Each row comes from the steps of one path. Every step used is in the known rows, and no mark comes twice. Write the path behind each row, first mark first.
Known rows
rovena-bima-nuvok: [ -6  22  -9  -3   6  -1  15 -18  -7   0   8   5   7  -4 -16   4   2  -6
  -7  -1 -20   8   4  -1 -13   5]
bima-lekob: [ -1   8  -3  -3  -1  -5  11 -20   1  -1  -4   7  14  -5  -1   1   2  -6
 -16  -4  -9  21  -5  10   2   4]
nimo-vezot-rovena: [  6  17  -6  -1  -4  -6  17  -7   5  -4  -8   9  11  -5   4   5  -4   2
 -14  -2  -2   0 -13   2  -6  15]
nuvok-lekob-bima-nimo: [  4  18  -7 -13  12   0   8 -11  -3  -1  -5 -10  17  -6 -16   0  -7  -5
 -12  -9 -11  13  -3  -8  -1  -3]
bima-rovena-vezot: [ -2  22  -4  -3  -9   0  11  -6   2   3  -9  11   0   0  -1   4  13   2
 -20 -13  -3  12   2   8  -1  11]
vezot-nimo-bima: [  8  19   1  -4  -4  -9  11 -16   8  -3  -9  14  20  -7 -10   9  -4 -15
 -13   3 -10  18  -7   3   1  -3]
nimo-vezot-rovena-bima-nuvok: [ -6  20 -10  -4   2  -7  19 -10  -6  -3   8   6   6  -4 -13   5  -7  -3
  -7  -1 -15   3  -3  -6 -13  11]
rovena-vezot-nimo-bima-lekob: [ -2   8   0  -4  -8 -13  11 -14   3  -3  -8  11  18  -5 -10   8  -9 -14
 -13  -4  -5  30 -10   5   9   3]
nimo-vezot-rovena-bima: [ -3  19 -10   4  -2  -9  27  -4  -1  -7  -2  11  10   0  -5  11  -5   4
  -7  -3 -12   4  -7   0 -17  16]
vezot-bima-nuvok: [ -4  30  -4  -8   7  -2   7 -21  -3   7   2  -2   9  -7  -2  -2  -6  -8
 -15   2 -13  14   7   4  -7   2]
bima-nimo-vezot-rovena: [  8  22  -9  -9   0  -6  14  -5   4  -3  -5   2  12  -4   2   6  -8   1
 -12  -5  -4   4 -13  -1  -3  12]
vezot-rovena: [  1  15  -7   1  -5  -4  14 -18   6   0  -8  13   6  -6   9   2   3   5
 -14  -6  -7   9 -10   5  -4  11]
nuvok-lekob-bima-nimo-vezot: [ 10  22  -4 -13  10  -1  12   1  -3  -6  -4  -9  23  -5 -19   3 -12  -7
 -12  -3  -6   2  -6  -8  -4   2]
nuvok-lekob-bima-nimo-vezot-rovena: [  5  16  -8 -11   2  -8  14  -3   0  -5  -8  -2  14  -6  -6   2 -15   1
 -11  -7  -2   4 -14 -10  -2   9]
bima-rovena: [  1  20  -3  -9  -6  -1   8 -13   3   1  -5  10   1  -2   5  -4  13  -5
 -22  -9  -9  10   0   6  -1   4]
vezot-nimo-bima-rovena: [  3  19   0 -14 -11  -9   8 -11   7  -3  -7  13   7  -3  -2   2   2 -15
 -19  -6  -9  18  -5   2   4  -1]
nimo-vezot-bima-nuvok: [  0  33  -3 -10   7  -3   9 -12  -4   4   3  -4  13  -6  -6   0 -12 -11
 -14   5  -9   8   5   1  -9   5]
nuvok-bima: [  6  19  -5   2   4  -4  20 -19   2  -2 -17   9  16 -13  -3  10   1  -3
 -16   2 -15  11   4   2 -13   4]
nuvok-lekob: [  6  16  -5  -2   7   2   8 -18  -4  -3 -10   8  15 -12  -4 -10   8   5
 -20   0  -3  14   0   0  -5  -2]
lekob-bima-nimo-vezot: [ 11  24  -4 -12   8  -2  14   1   0  -3  -2  -9  23  -2 -18   9 -11 -10
  -9  -4  -9  -1  -6  -3  -4   5]
rovena-bima: [ -2  22  -8   5   3  -2  22 -13  -2  -3  -1  10  12   0  -9   9   6   1
  -9  -2 -18  10   3   7 -17   8]
lekob-bima: [  1  13   0   1   2  -1  15 -13   2  -1  -5   3  15  -3 -13   5  -1  -7
 -12  -8 -16   3  -2   1  -5   4]
rovena-bima-vezot: [ -3  22 -11   9   7   4  14  -7  -4  -2   0   5  13  -6 -12  19   3   1
  -9  -1 -15  14   1  -1 -12  11]
nimo-bima-vezot-rovena: [  1  18  -7   4  -4  -6  11 -12   4   0  -6  12   9  -8  -3  15  -1   0
 -11  -5  -9  17 -10  -3   0  12]
vezot-bima-rovena: [ -3  29  -2 -10  -4  -6   8 -12   3   5  -8   4   2   0  12  -4   2  -7
 -24  -7  -9  19   5   9  -5   5]

Write each row's path
[ -5  14 -10   1   3   1  10  -9   0  -8  -5   5  15  -9  -6  16 -11  -6
 -10   3  -9  18  -9  -3  -4   4]
rovena-bima-vezot-nimo
[  0  24 -15  -6   5  -6  17 -12   0  -1  -1  -1   9   1  -5  10  -4   2
  -6  -9 -16  15  -6   0 -10   8]
vezot-rovena-bima-nimo
[ -4  25  -5  -7   8  -1   4 -17 -10   3  -5   1  10 -11  -7 -10  -4   2
 -19   0  -2  21   7  -4  -5   0]
rovena-vezot-bima-nuvok-lekob
[-10   5  -9   1  -5 -13  21 -16  -2  -4  -2  10   8  -1  -1   5  -6  -1
 -10  -8 -13  22 -10   4  -5  12]
vezot-rovena-bima-lekob
[ -1   7  -4  -2   0 -10  17 -21   0  -3 -12   6  16 -11  -2   6  -5  -8
 -17  -2 -13  23  -3   3  -2   4]
nuvok-bima-lekob
[ -1  14 -11   5   0  -5  14 -13   2  -2 -14   8   8 -14   4  16  -5   3
 -14  -3  -9  14  -9  -6  -6  14]
nuvok-bima-vezot-rovena
[  0  12  -8  -1   2  -1   9 -12   3  -7 -16   4  17 -17  -2  16 -14  -8
 -15   6  -7  19  -9  -6   0   1]
nuvok-bima-vezot-nimo
[  2  16  -3 -12   5  -5   2 -20  -6  -4  -3   8  16 -15 -17  -8  -4  -9
 -16   4  -6  19  -2 -11   1  -8]
vezot-nimo-bima-nuvok-lekob
[ -6  17 -11   6  -2  -7  24 -13   0  -4  -3  13   6   0  -1   9   0   6
  -8  -6 -15  10  -5   3 -16  14]
vezot-rovena-bima
[ -2  13  -5   2   9   5   6  -8  -5  -3  -6  -2  16 -12 -17   8  -3  -1
 -14  -5  -9  12  -3 -11  -1   4]
nuvok-lekob-bima-vezot
[  2  17  -6  -8   9   2   3 -21  -8  -2  -1   5  11 -15 -10 -13   4   0
 -19   1  -6  13   2  -7  -3  -4]
bima-nuvok-lekob
[  6  20  -1  -1  -7  -8  12 -11   7  -2 -12  14  18  -5 -14  12  -3 -11
 -11  -1  -5  20  -6   4   3   2]
rovena-vezot-nimo-bima
[ -2  34  -3   3   1  -2  14 -11   1   7 -13   3  11   0   4   5  -4   2
 -17  -4  -4  21   7  14  -9  10]
rovena-vezot-bima
[  9  25 -10  -9  10  -3  14 -16   2   1 -12  -4  17  -9  -6  11  -4  -6
 -13  -3 -16  15   1  -1  -8   1]
nuvok-bima-nimo
[  6  25  -3   4   3   1   6 -10   1   1  -4   9  18 -10 -16  19   6  -7
 -12   0 -12  18  -1  -1  -1   6]
nimo-bima-vezot
[ -2  16 -10   4  -2  -1   9 -12   3   0  -8   9   6 -10   4  12   0   6
 -14  -5  -6  12 -11  -1  -2  15]
bima-vezot-rovena
[  6  35  -1  -3   5  -4  15  -7   2   1  -8  -2  18  -3   3   3 -11  -6
 -17   4  -4  11   4  10 -11   8]
nimo-vezot-bima
[  2  37  -9  -9   8  -2   9  -9   0   8  -9  -9  13   0   0   8  -8  -1
 -14  -7  -6  24   5   8  -4   5]
rovena-vezot-bima-nimo
[ -3  16  -9  -7   7  -5  13 -11 -12  -6   1   5  10 -10 -14  -7  -6   2
 -13   1  -6   9  -3 -13 -11   4]
nimo-vezot-rovena-bima-nuvok-lekob
[ -3  14  -5  -8 -10  -2   8  -8   5  -3 -12  10   5  -4   3   3  -3  -5
 -18  -7   1  16  -8   4   5   4]
bima-rovena-vezot-nimo
[ -6  18  -2  -4   0  -9  11 -19   0   3  -7   0  14  -4   7  -1  -9  -8
 -18  -2  -9  29  -1  12  -1   5]
vezot-bima-lekob
[  1  20  -1 -10   0  -6   6 -20   1  -1   2   8  14 -10 -17   4  -6 -18
 -11   3 -13  15  -3  -4   1  -4]
vezot-nimo-bima-nuvok
